What can hang from each mark
J222: J988
J988: J654 J790 J974
J637: J150 J597
J974: J550 J597 J766 J988
J790: J597
J892: J654
J150: J637
J92: J597 J930
J766: J654
J654: J550 J597 J766 J892 J988
J930: J57 J92 J222 J654 J974
J57: J597
J597: J57 J92 J222 J790 J974

Every row comes from one small tree of marks. Brackets hold a mark, then the marks that hang from it, in the order of their numbers. Every link used is in the known rows. Which tree was each row made from?
Known rows
(J988 (J974 (J597 J57))): [  9  -5  -4  -4 -11  -1  -2   7  -7  30  -2  -6 -23   2  -2   5  13  -1
 -10  -8  -6 -10 -10 -27 -17  10  17 -14   8 -27 -12  -6  21   6  -4  -6
 -14 -35  16  28   1]
(J930 J654 (J974 J550 J766 J988)): [-14 -28  15 -22  -7 -26  -5   7 -36  30  10   5   1  15  31  42  15 -12
  -3 -14 -13  16 -17 -16  12   0   5  19 -14  12   3   7  -4 -40  -4 -18
 -26  -1  22  49   0]
(J974 J550 (J597 J92 J222 J790) J988): [-14 -17   7   7 -34 -11 -33 -10 -36  54 -16 -19 -22  43  -1  35  17   4
 -17 -20 -10  16   3  -3 -24  -9  19  -1  26 -14 -34  24 -16 -40 -21 -32
 -18 -11  21  56  28]
(J637 J150 (J597 J57)): [ 13  -7  12  -6   9   0  -2  20  -2  17 -16  -9 -14  10 -29 -15   9  -3
   1  11   0  -5  -2 -10  -4  10  11  -8  24  -9  -3   2   8  13 -43 -19
 -22 -36 -10 -11  -2]
(J57 (J597 J222 J790 J974)): [ -4  -6 -15   3  -8 -16 -28  13   4  19  -7 -22 -16  39 -13  20   5   2
 -12  11  -8  -6 -31 -11 -14  -7  34  -4  19 -19 -26  22  -1   3  -7 -23
  -7 -24  -7  37   7]
(J57 (J597 (J92 J930) J790 (J974 J988))): [ -5  -1  -6  -2 -24 -25 -30  -4 -15  37 -15  -7 -33  39 -12  30  24   7
   0   0 -12   5  -1   2 -19  -5  27   2   9 -16 -45  31   9 -23  -9 -40
 -27 -17  -2  49   0]
(J930 J57 J222 (J974 J550)): [-25 -18  -4 -33   6 -31  -2  13  -9  25  17 -13   1  16   2  20  11  -8
 -27   8 -23   1 -23 -26  -9 -19  26  18  -9   5  18  -2   2  -6  -4 -14
   5 -22  13  22   7]
(J790 (J597 (J92 (J930 (J974 J766))))): [  4  -9   6 -14  -8 -27 -12   1 -21  13  -5  13   4  62   2  12  11   2
 -10 -15 -13  14  -7  -2   6  -8 -11   2 -16  -3 -10  14  13 -18 -19 -32
 -17   2  -3  30   1]
(J892 (J654 J550 (J597 (J222 J988) J790))): [-40   0  14 -10 -24   1 -10 -36 -13   0 -20 -22  14  29  -7  22   6  -6
 -19  12 -15 -14 -25  -3   6   0  11  26  14   2 -14   2 -13  -4 -19 -20
  20 -18 -19  26   2]
(J892 J654): [ -7  -8  -1   2  -1   4   0 -13  14  -1   0   6   2   1   5   9   5   2
  -4  10  -3   1  -7   2  18  10 -15   2   0  -2  -8  -4   4 -13   6 -11
 -10  -3 -13  13  -4]
(J150 J637): [  2  -6   9 -10  -2  -6  -8   3  -3  -3  -1   8   0  -8  -8  -4  -3   1
  -7 -13   4  10  -2   5   5   0   1  -5   3   2  -5  -1  10  15  -8   5
   3  -8 -10   4   3]
(J988 (J654 (J597 J57 J92 J974) J892) J790): [  7  13 -10   7 -17 -14  -4 -22  -9  11 -13 -10 -32  23 -24  10  -7  -2
 -36  20   3  -4 -40 -10   4   3  23  -6  13 -31  -7  17   3  22 -24 -38
  -7 -24  -1  41 -19]
(J988 (J974 J550 (J597 J57) (J766 J654))): [ -1 -35  24 -10 -11   8   3  17 -30  26  -1 -13   3   7  18  18   4  -5
 -19 -14   4   4 -16 -36  -3  13  17  -9   7 -28 -14 -10   5 -40 -15 -32
 -29 -36  22  53 -18]
(J597 J57 J92 (J222 (J988 J654 J974))): [ -4   7 -14  10 -23  -1 -20 -18  -8  44   0 -35 -38  13  10  23 -12  16
 -22  44 -14  -6 -20 -15 -17 -20  10  -5  24 -33 -38  38   0  -3   2 -14
 -27 -33   9  55  15]
(J222 (J988 (J654 J766) (J790 (J597 J92)) J974)): [  6  12   5  11  -7   4   2 -34 -13  26  10 -15 -39   6  15  -5 -18  12
 -18  12  -5  10 -26 -22  -8   3  -6   9 -10 -36 -13  22  15  -8  -6  -4
 -18  -7   3  42  -1]
(J988 (J654 J550 (J597 J57) J892)): [-16  -2  11 -12 -11 -15  -1 -22 -15 -14 -16 -15   2  15 -33   8 -11 -15
 -38  -4  -4 -19 -26  -5  14   4  35   0   2   0  21  13  -2  17 -31 -26
  13  -6  -8  14 -17]
(J92 (J597 J790) (J930 J222 (J654 J988))): [-52  -3  16 -39 -26 -20  -4 -10 -19  -1  -7 -17  21  16   0  16  29  -1
 -33  10  -5   0 -37 -10  -4  12   8  41 -20   1   8  14  24  18 -14 -21
 -12 -16 -14  14 -30]
(J57 (J597 J974)): [  7  -7  -8   2   5 -12 -17   9  10   6   2  -5 -10  15 -14   6   1   1
  -7  -4  -4  -5  -6  -2  -8  -5  27 -10  -4  -5 -15   9  10  -7  -2 -13
  -8 -14  -2  15   0]
(J930 J974): [  4   0  -3  -8   4 -18   1   3   6  17   3   1  -2   7  -1  10  16   0
   1   3  -8   2 -14  -8   7  -4   4   8  -3   6   2  -2   8   6   2   4
   8  -3   5   9   3]
(J766 (J654 J550 J892 J988)): [-38  -9  28 -16  -6 -17  13 -30  -2  -9  -6 -18  31  -4 -13   4  12 -12
 -24  -4  17 -15  -4  10  24   7  19  10   6  23  22   7 -13   3 -15 -17
  37  26   2  13 -16]
(J974 (J597 J92) J988): [ -4 -10   7  10 -21  -8 -18 -20 -18  39  -8   2 -16  10  -1  16  20   4
  -8 -21   1  14  23   5 -15  -8   2  -4   3   0 -24   9   6 -19 -16 -12
 -15   3  23  28  18]
(J92 (J597 J222 J790) (J930 J57 (J654 J550))): [-50 -18   7 -44 -13 -26 -17 -10 -24  -3 -13 -27   8  36   2  33   3  -5
 -51  10 -15  -5 -45 -27  -3  -2  37  35 -11 -19   7  18   7  16 -30 -58
 -22 -26 -22  22 -21]
(J597 J57 J222 J790 J974): [  1   9 -21  -7 -16  -8 -15  18  -9  20 -17 -27 -24  35 -13  26   3 -10
 -11  31 -11 -16 -37 -14 -12 -11  21  -2  39 -37 -20  13  -9  29  -7 -19
  -7 -45  -7  41   5]
(J57 (J597 J92)): [  2 -10  -7  15  -4  -6 -18  -4   4  16  -3  -9 -10  25 -14   5   0  13
 -15  -4  -4  13  10   5 -11 -14  17 -10  -1   2 -22  15   3 -24 -18 -20
 -10   5   1  11  13]
(J92 J597): [ -1  -3   9 -10  -1   0  -6  -2  -6  -6  -3  -1   9  -2  -5  -7   1  11
  -9 -12   6   5   0   3  -7   4   4   9 -15   2   7  -2  10   5 -12   2
  -5  -7  -9  -9 -12]
(J222 (J988 (J654 J550 J597 J892) J790 J974)): [-20   7  19  -8 -11 -12  14 -49 -15   3   9  -8 -13 -12   4  -4  -6   2
 -23   1  -5 -16 -37 -26   2  25  29  20 -12  -5  10   7   3   1  -1  -9
  22  -2   9  31 -21]
(J790 (J597 (J92 J930) J222 J974)): [  4  -1  -7   5  -8 -23 -38  -7  -3   8 -10  -2  -9  71 -15  14  -8   2
 -26   1 -16  -8  -3  12  -1 -19   5 -13  12 -26 -21  37   1   3  -9 -43
 -23 -19 -14  32  10]
(J92 J597 J930): [ -7  -2  15 -22  -7  -4  -8  -3 -11 -14  -7   5  13  10  -4  -7   5  14
  -7 -11   3   2  -1   2  -5   7   4  14 -22  -3   4   7  17   0  -2 -17
 -16 -10 -17  -6 -25]
(J790 (J597 J57 J92 J222 (J974 J766))): [ 11  -6 -15   1 -13 -14 -31  14 -25  16 -13 -14 -13  72  -8  22 -16  -8
 -27   7  -8  -5 -12  -1  -8 -26   5 -22  24 -32 -18  24 -10   6 -29 -33
 -22 -31  -3  52  19]
(J790 (J597 J974)): [ 14   2  -5   1   8 -15 -13   1   3  -3  -1   7  -3  26 -16  -1  -5  -9
  -7 -16  -8 -11  -1   6   1   4   1 -12  -6 -13  -7   4   9  12  -9  -7
  -5 -12  -8   8   1]
(J222 (J988 (J654 (J597 J92) J766))): [-10  14  20   7 -15  15  -4 -27 -16   7 -12 -23  -6   8  -8   5 -15   6
 -20  13   7  11 -12  11  -5 -26  -1  17  -2   2   1  22   2  -5 -28   1
  -5  -5  -8  13  -9]
(J766 (J654 J550 (J597 J222 J790))): [-32 -12  23   2 -11  -2 -10 -18 -11  -5 -24 -30  25  26 -11  22   2 -13
 -35   8   2 -10 -29 -10  17  -2  32  17  25 -10  -5   3 -14  12 -37 -30
  22 -12  -9  16 -16]
(J790 (J597 J57 (J92 (J930 J654)) (J974 J550))): [  5  -9  -7 -11  -8 -23 -25   4 -21   7 -14  -7 -15  67 -22  28 -10 -15
 -39  -7 -32  -1  -9   2   5  -9  12  -9  -4 -33 -24  22   5 -19 -21 -66
 -52 -34 -15  36  -3]
(J790 (J597 J222 J974)): [  7  -2  -8   5   4 -19 -28   1   3   0  -1  -3  -2  43 -12   6 -10  -6
 -16  -5  -8 -15 -11   3   0  -7   7 -14   8 -19  -7  20   0  19  -7 -14
  -6 -16  -7  22  11]
(J597 J92): [  3   1  -4  12  -5  -1  -7  -8  -1  14  -5  -6 -11  16  -5   7  -2   5
 -11   6  -4  11  10  10  -3 -15  -1  -3  11  -2 -13   8  -6 -11 -10 -10
  -6   2   1   8  10]
(J930 J92 J222 (J974 J550)): [-27 -18  10 -11   7 -33   0  -4   2  17  20  -8   4  24  12  23   5  -7
 -34  14 -35  17 -16 -10  -1 -29  13  20  -8  14  21   2  -5 -16   8 -17
   5 -11  14  29   6]
(J974 (J597 J57)): [  2  -5  -1  -8 -15   1  -2   6 -12  12 -11  -7  -7   8 -14   3  11  -6
 -11 -10  -2  -3  -4 -15 -12   1   9  -9  -1 -15 -10  -9  13   9 -15 -13
 -12 -21   8  12   3]
(J92 (J597 J790) J930): [-11   3  12 -25 -16  -5  -4   1 -17  -6 -16  -2   6  15  -7   1  15  11
  -3  -6  -1   6 -16  -5 -10  16   6  22 -13 -11  -6   3  16   4 -10 -20
 -14 -16 -22   2 -27]
(J988 J790 (J974 J597)): [  6  -4   1   4  -6   1   5 -10  -5  28  11   7 -25  -9  20  -5  13   7
  -7 -13   2   2 -21 -40 -12  26  11  -3  -4 -30 -11 -11  21  -4  10  -6
  -7 -17  24  28  -4]
(J988 J654 J974): [  5  -2  -4  10   2  -2  -6  -9   8  20  12  -4 -25 -15  16   9  -7   9
  -9  11  -2  -4 -22 -21   3  15   7  -4   2 -21 -10  18  18  -8  13   1
 -20 -13   7  26 -10]
(J988 (J654 J597) J790 (J974 J766)): [  1  -2   8   5  -6   6   1  -9 -23  13  11   6 -17  -8  35   4  -7   8
 -11   2  18   5 -46 -43   5  29   8   1  -6 -29   0   6  19 -11  -4  -7
 -11 -18  15  37 -30]
(J790 (J597 J222)): [ -1  -5  -3   5  -1 -12 -23  -4  -2  -3  -2  -2   9  37  -8  -1  -9   0
 -14 -10  -6  -9  -4   2   1  -2  -1 -12   0 -11  -3  17   0  11 -14 -10
  -1   0  -6  10  13]
(J150 (J637 (J597 J57 J92 J222 J790))): [ -2 -10   0  -8 -23  -9 -31  12 -13  30 -32 -21 -29  44 -38  12  10   4
 -28  11  -9  19 -23   4 -10 -12  16  -8  49 -29 -40  24  10  23 -49 -24
 -16 -41 -13  26  22]
(J597 J57 J92 (J222 J988) J790): [-13  14 -13  -3 -34   1 -10  -8 -21  31 -22 -38 -21  34  -9  21   5   6
  -9  38 -17   0 -13  -2 -26 -26   4   8  31 -21 -39  16 -18   8 -19 -19
  -4 -27  -2  38  22]

Write each row's tree
[-20  22   7 -10 -20  -2  -3  -6 -17   9 -18 -11  12   6 -17   2  30   0
   2 -12  23  -7 -10   3  -6  15   8   5  10   7   0   2   9  15 -28   8
  32  -5   0   1 -15]
(J654 (J597 J790) J988)
[-11   5   6 -15  -7 -16  10 -11 -16  22  17  -1 -13  -4   9  -7  15   9
  -2 -15  12  -9 -16 -17  -5  32  18  -3   5  -4  18  10  -5 -21  18  -6
  23   4  22  38  -9]
(J654 J892 (J988 J790 (J974 J550)))
[-15  -7  12 -28 -24 -21 -38   5 -38  20 -14 -11 -10  39  -1  30  13   7
  -7 -11  -8  -3 -13  -3 -18   3  28  17   9 -21 -16  31  -4 -18   2 -35
 -26 -37  -8  49 -12]
(J92 (J597 J222 J790 (J974 J550 J988)) J930)
[-40  -3  13   0  -9 -12   6 -36   4   4  20 -16  -1 -11  23  11 -10   2
 -33  41 -23  13 -18  -4 -10 -24  -8  26 -21   7   1  14   3   1  10  -8
 -10  -5   6  24  -5]
(J930 J92 (J222 (J988 J654)))
[-29 -15   2 -16  -1 -26  -4  -8   2  -3   8 -18   0  18   3  29  -5 -13
 -63  34 -30   5 -35  -9  -5 -27  17  24 -13 -13  17   2  12  35 -13 -30
 -29 -47  -8  29 -20]
(J930 (J92 (J597 J57 J974)) J222 J654)
[-12  -6  15 -12  -8 -19  -5 -15 -32  13  16  11 -12  -2  41  14   5   6
 -10   1  12  23 -12 -15 -12   0   2  18 -18 -12   9   0   4  -3   1 -19
 -15 -17  15  49 -23]
(J930 (J92 (J597 (J974 J766 (J988 J790)))))
[ 20 -21  14  -7   6  -2 -17  36 -30  35 -19 -14 -27  51 -21   9  -4  -8
 -13   4  -4  11  -1  -3 -12 -10  20 -14  40 -17 -13  13 -13 -36 -49 -45
 -45 -55  -4  29   5]
(J637 J150 (J597 J57 J92 (J974 J550 J766)))
[  5  -7  18  -1   8  -1   2  15   0  22 -19  -7 -14  12 -23 -11  18  -1
   8   5  -1   6 -13  -8  -6  23   8   7  26  -4 -10   0   7   3 -45 -15
 -15 -25 -15 -10  -6]
(J637 J150 (J597 J790))
[  6   0  10 -11   1  -5 -16  15  -5  27 -15 -25 -19  25 -26  -3   5  -3
  -1  34  -9 -18 -12  -5 -18 -10  16  -1  36 -14 -19  17  -3  23 -30 -20
 -24 -59 -10  17   9]
(J637 J150 (J597 J57 (J222 J988) J974))
[-37 -11  30 -12 -25   3 -14   5 -40   9 -18 -28  38  30   8  21  15  -3
 -17  -6  32   2 -26  -6   7   7  14   7  23   0  -2  13 -15 -24 -36 -25
  17 -11   6  39 -24]
(J974 J550 (J766 (J654 (J597 J222 J790) J988)))
[-11  -8  -9   3 -12  -9 -22   7   1  14  -8 -21  -6  32  -8  12   7   8
 -10   6  -6   1 -24 -14 -14  -2  27  -1  11 -11 -22  19  -2  -4 -14 -20
  -3  -7  -5  25  10]
(J57 (J597 J222 J790))
[  6  -4 -15  13 -21  -1 -16  -8 -14  49  -3 -18 -43  29  10  14   7  10
 -31  15  -7   1 -26 -40 -21  -2  21 -14  28 -51 -28  12   6   3  -5 -30
 -19 -37  25  57  17]
(J988 J790 (J974 (J597 J57 J92 J222)))
[-11  -2   3  -9 -14  -4 -17   1 -10   5 -12 -18   4  21  -5   8   4  12
 -14   4   1   4 -24  -7 -14   2  12  15   8 -12  -5  10  -1  14 -18  -9
  -3 -17 -14  12  -5]
(J92 (J597 J222 J790))
[-24  -7  17 -32 -31 -20 -13  -2 -27  33 -12 -16   0  45  -2  24  30   4
  -3  -8 -24   4 -29 -20 -21  -4  15  26  -6  -6 -27  12   3 -26   3 -34
 -10 -23   8  47   6]
(J92 (J930 (J974 J550 (J597 (J222 J988) J790))))
[-11   0  -2  -2 -14 -24 -23 -14 -14   5 -24 -25  -7  66 -42  24 -12 -16
 -50   8 -15 -25 -17  10   0 -32  46  -8  41  -7  11  25 -26  22 -34 -39
  19 -28  -5  39  10]
(J654 J550 (J597 J57 J92 J222 J974) J892)
[-23  -3  17 -20  -9  -9  -5  -5 -21 -18 -22 -27  10  47 -34   8 -17 -21
 -40   1  -3 -27 -29  -1   6 -26  42   6  29   2  51  17 -23  32 -35 -19
  32 -12 -13  23  -2]
(J654 J550 (J597 J57 J222) J766 J892)
[-20   1   7 -20  -9  -5   7  -9 -34  19  13  -8 -12  -2  35   5   9  -4
  -5  -6  18  -7 -21 -36   1  21  19   8   6 -12  14   3   0 -16   9   0
  23  -3  24  39  -6]
(J654 J550 (J988 J790 (J974 J766)))
[ -6   3   9   0 -10   4   1 -19 -21  16   6  -7 -31 -22  24   9  -7   1
  -1  13  14  10 -29 -23   6   8   2  16  -5 -23  10  20   7   0   6   1
 -15   6   9  37 -11]
(J974 (J988 (J654 J766) J790))
[ -8   3  -7  -1 -19 -18 -25   0 -14  33  -8 -13 -24  20   4  32  14  -4
   4  13  -5 -10 -17  -5 -11  -4  16   5  31 -19 -21  22 -10  12   2  -8
  -4 -23   6  50  10]
(J597 J222 J790 (J974 J988))
[ -5 -26   7   4 -24  -3 -22  10 -36  52  -6 -19 -22  56  20  33   4   7
 -23 -15  -8  17 -22 -25 -26  -4  19  -6  33 -27 -27  17 -12 -54 -16 -34
 -25 -29  22  71  18]
(J988 (J974 J550 (J597 J92 J222 J790) J766))
[ 10   4  -7 -15  -9  -6  -8  22  -5  18 -23 -15 -31  25 -35   9  19 -10
  -2  13 -10  -4 -28  -8 -10   8  19   1  29 -32 -26   4  16  20 -27 -14
 -16 -48  -6  13  -5]
(J637 (J597 J57 J790 J974))
[-14 -34  31   6 -16  -5  11 -17 -11   9 -10   0  21  22   2  10   7  -1
 -30 -12  11  20  -8   4   8  -3  -3   1   2   8  -4  -1  -8 -23 -34 -40
 -11  14  12  39 -12]
(J974 (J597 J92) (J766 (J654 J892)))
[ -6  -7  24  -2   3   0 -11   1  -1  19  -7 -15  -1  15 -13 -14   6   9
   5  18  -3  -4   0   0 -13  -3   3   7  21   8 -10  17  -5   3 -30 -11
 -14 -24  -7  -3  10]
(J637 J150 (J597 (J222 J988)))
[-27 -18  12  -9   2  -1   9   1  -1  -9   5 -16   7  12  10  17 -13 -20
 -37  23 -19   3 -37 -10   8 -22   5  30  -3   2  33   7  -1  16  -7  -3
 -13  -8  -6  15  -5]
(J930 J222 (J654 J766))
[-29   8   9 -22 -10 -19  14 -29 -16  -3   3  -8   3   0  -6  -8  11  -7
 -15  -9  13 -12 -14  -8   8  18  21  11   0  11  29   4 -13   7   1 -10
  43  24  10  16  -4]
(J654 J550 J892 (J988 J790))
[-23  -1 -17  -4 -16 -11 -17 -19 -12  31   9 -27 -21  19   9   5   1  23
 -22  25  -1   9 -14 -25 -33 -21  24   4  -8 -16 -30  20  -3  -8 -15 -34
  -4  -8  11  34  19]
(J930 (J57 (J597 J92 (J222 (J988 J790)))))
[ 11 -22  17 -10  -3  -9 -24  16 -14  16 -13   8 -18  32 -17   7   0   1
 -18 -12   4  28  -8  16   1 -12   2  -8  26  -8 -23  15  15  -6 -35 -14
 -24 -29  -5  24   8]
(J150 (J637 (J597 J92 (J974 J766))))
[ -6   3  18 -11   7   0  -6  -2 -14 -14 -14 -15   1  26 -21  11 -15 -25
 -25 -11   1 -17 -17   2   8 -22  35  12  15  -1  36   3  -6  15 -21  -1
  21 -21 -12   8 -11]
(J654 J550 (J597 J974) J766)
[ -3   6   4   1  -7   1   2 -20   1  22  14 -10 -21 -25  19   6  -5  13
   1  17  -7  -6 -16 -16  -8   9  -1   8  -7 -11 -21  15  15 -11  18   9
 -16 -13   9  27  -7]
(J222 (J988 J654 J974))
[-20 -22   8 -15 -12 -29 -16  -5   1  19  -3  -1   6  40   7  32  24  -4
 -31   2 -19   2 -41 -24  11  -6  10  16 -12  -7  -7  17  22   7   0 -41
 -30 -13   6  36  -3]
(J92 (J930 J654 (J974 (J597 J222))))
[-25 -12  -6  -6   9 -25  -7  -6  10  10  17  -7  -4   5   5   7   3   8
 -27   7  -2  13  -2 -13 -19 -19  24  -5 -22   4   4   5  13  -5 -18 -32
  -5  -4   4  13  -5]
(J930 (J57 J597) J92)
[  7  -6  -5  -8 -18 -15 -37  17  -8  33 -32 -22 -40  51 -43  20   8  -1
 -29  17 -11  12 -30   6 -11 -17  23 -10  58 -38 -44  26  11  30 -43 -28
 -20 -58 -15  39  20]
(J150 (J637 (J597 J57 J92 J222 J790 J974)))
[ -8   3   9  -4  -9 -13  12 -28   5  16  14  -5 -15 -19   6   0  -3  12
  -3  13  -8 -10 -22  -7  -6  14   2   8  -8   2  -5  19   6  -5  15   3
  -5   1   6  34 -10]
(J222 (J988 (J654 J892) J974))
[ 10 -12  12   6  17 -10 -23  17  11  21 -10 -10 -15  32 -21  -1   2  -1
  -8  17  -1 -10 -14  -3  -2  -2  18  -7  39 -10  -5  22  -1  13 -28 -22
 -24 -41 -10   9   5]
(J637 J150 (J597 J222 J974))
[-37 -20   3 -27   5 -32  13 -18  -4  -7   4 -10   7   9  -7  19  -5 -20
 -43   0 -15 -10 -26 -11  11  -2  29  16 -12  12  31   1  -8  13 -23 -37
   4   8  -2  13  -7]
(J930 J57 (J654 J550 J892))
[  6   1 -15   9 -13 -12 -29  -3 -11  15 -14 -17 -10  57 -21   9 -10   1
 -28   5 -13  -5   1   4  -7 -21   4 -22  18 -26 -19  24  -5  13 -31 -27
 -12 -14  -6  25  25]
(J790 (J597 J57 J92 J222))
[  3  -5   7  -5  -7 -13 -13 -12 -34  12   8  11 -11  10   7  -4   2  -1
   4 -36  -4   5   9 -13  -4  25   3  -5 -19 -17  -8   4  -3 -26  -5 -15
  -5   7  14  24   5]
(J974 J550 (J988 (J790 J597)))
[-13   3   4   3  -5 -14 -16 -19  -1   6   1 -15  11  18   3   2   9  -1
 -22   8  23 -14 -26 -12  16  13   4  -7   7 -30 -12  17   6  25  -8 -22
  11  -7   4  35 -12]
(J766 (J654 (J988 (J790 (J597 J222 J974)))))
[  4  -1   6 -12 -13  -3 -12  -6 -44  14  -1 -12 -31   9   2   6 -16 -10
 -12 -13   1   4 -22 -27   1  13  11  -1 -13 -41   5  22   6 -13 -14 -20
 -27  -9   4  45  -6]
(J974 J550 (J988 (J654 J766) (J790 (J597 J57))))
[ 13  -2  -3 -12 -15 -12 -22  17  -9  30 -31 -13 -41  34 -46  12  13  -4
 -20   6  -9  17 -21   8  -9  -6  18  -7  43 -32 -43  11  20  24 -46 -21
 -19 -54 -16  24   9]
(J150 (J637 (J597 J57 J92 J790 J974)))
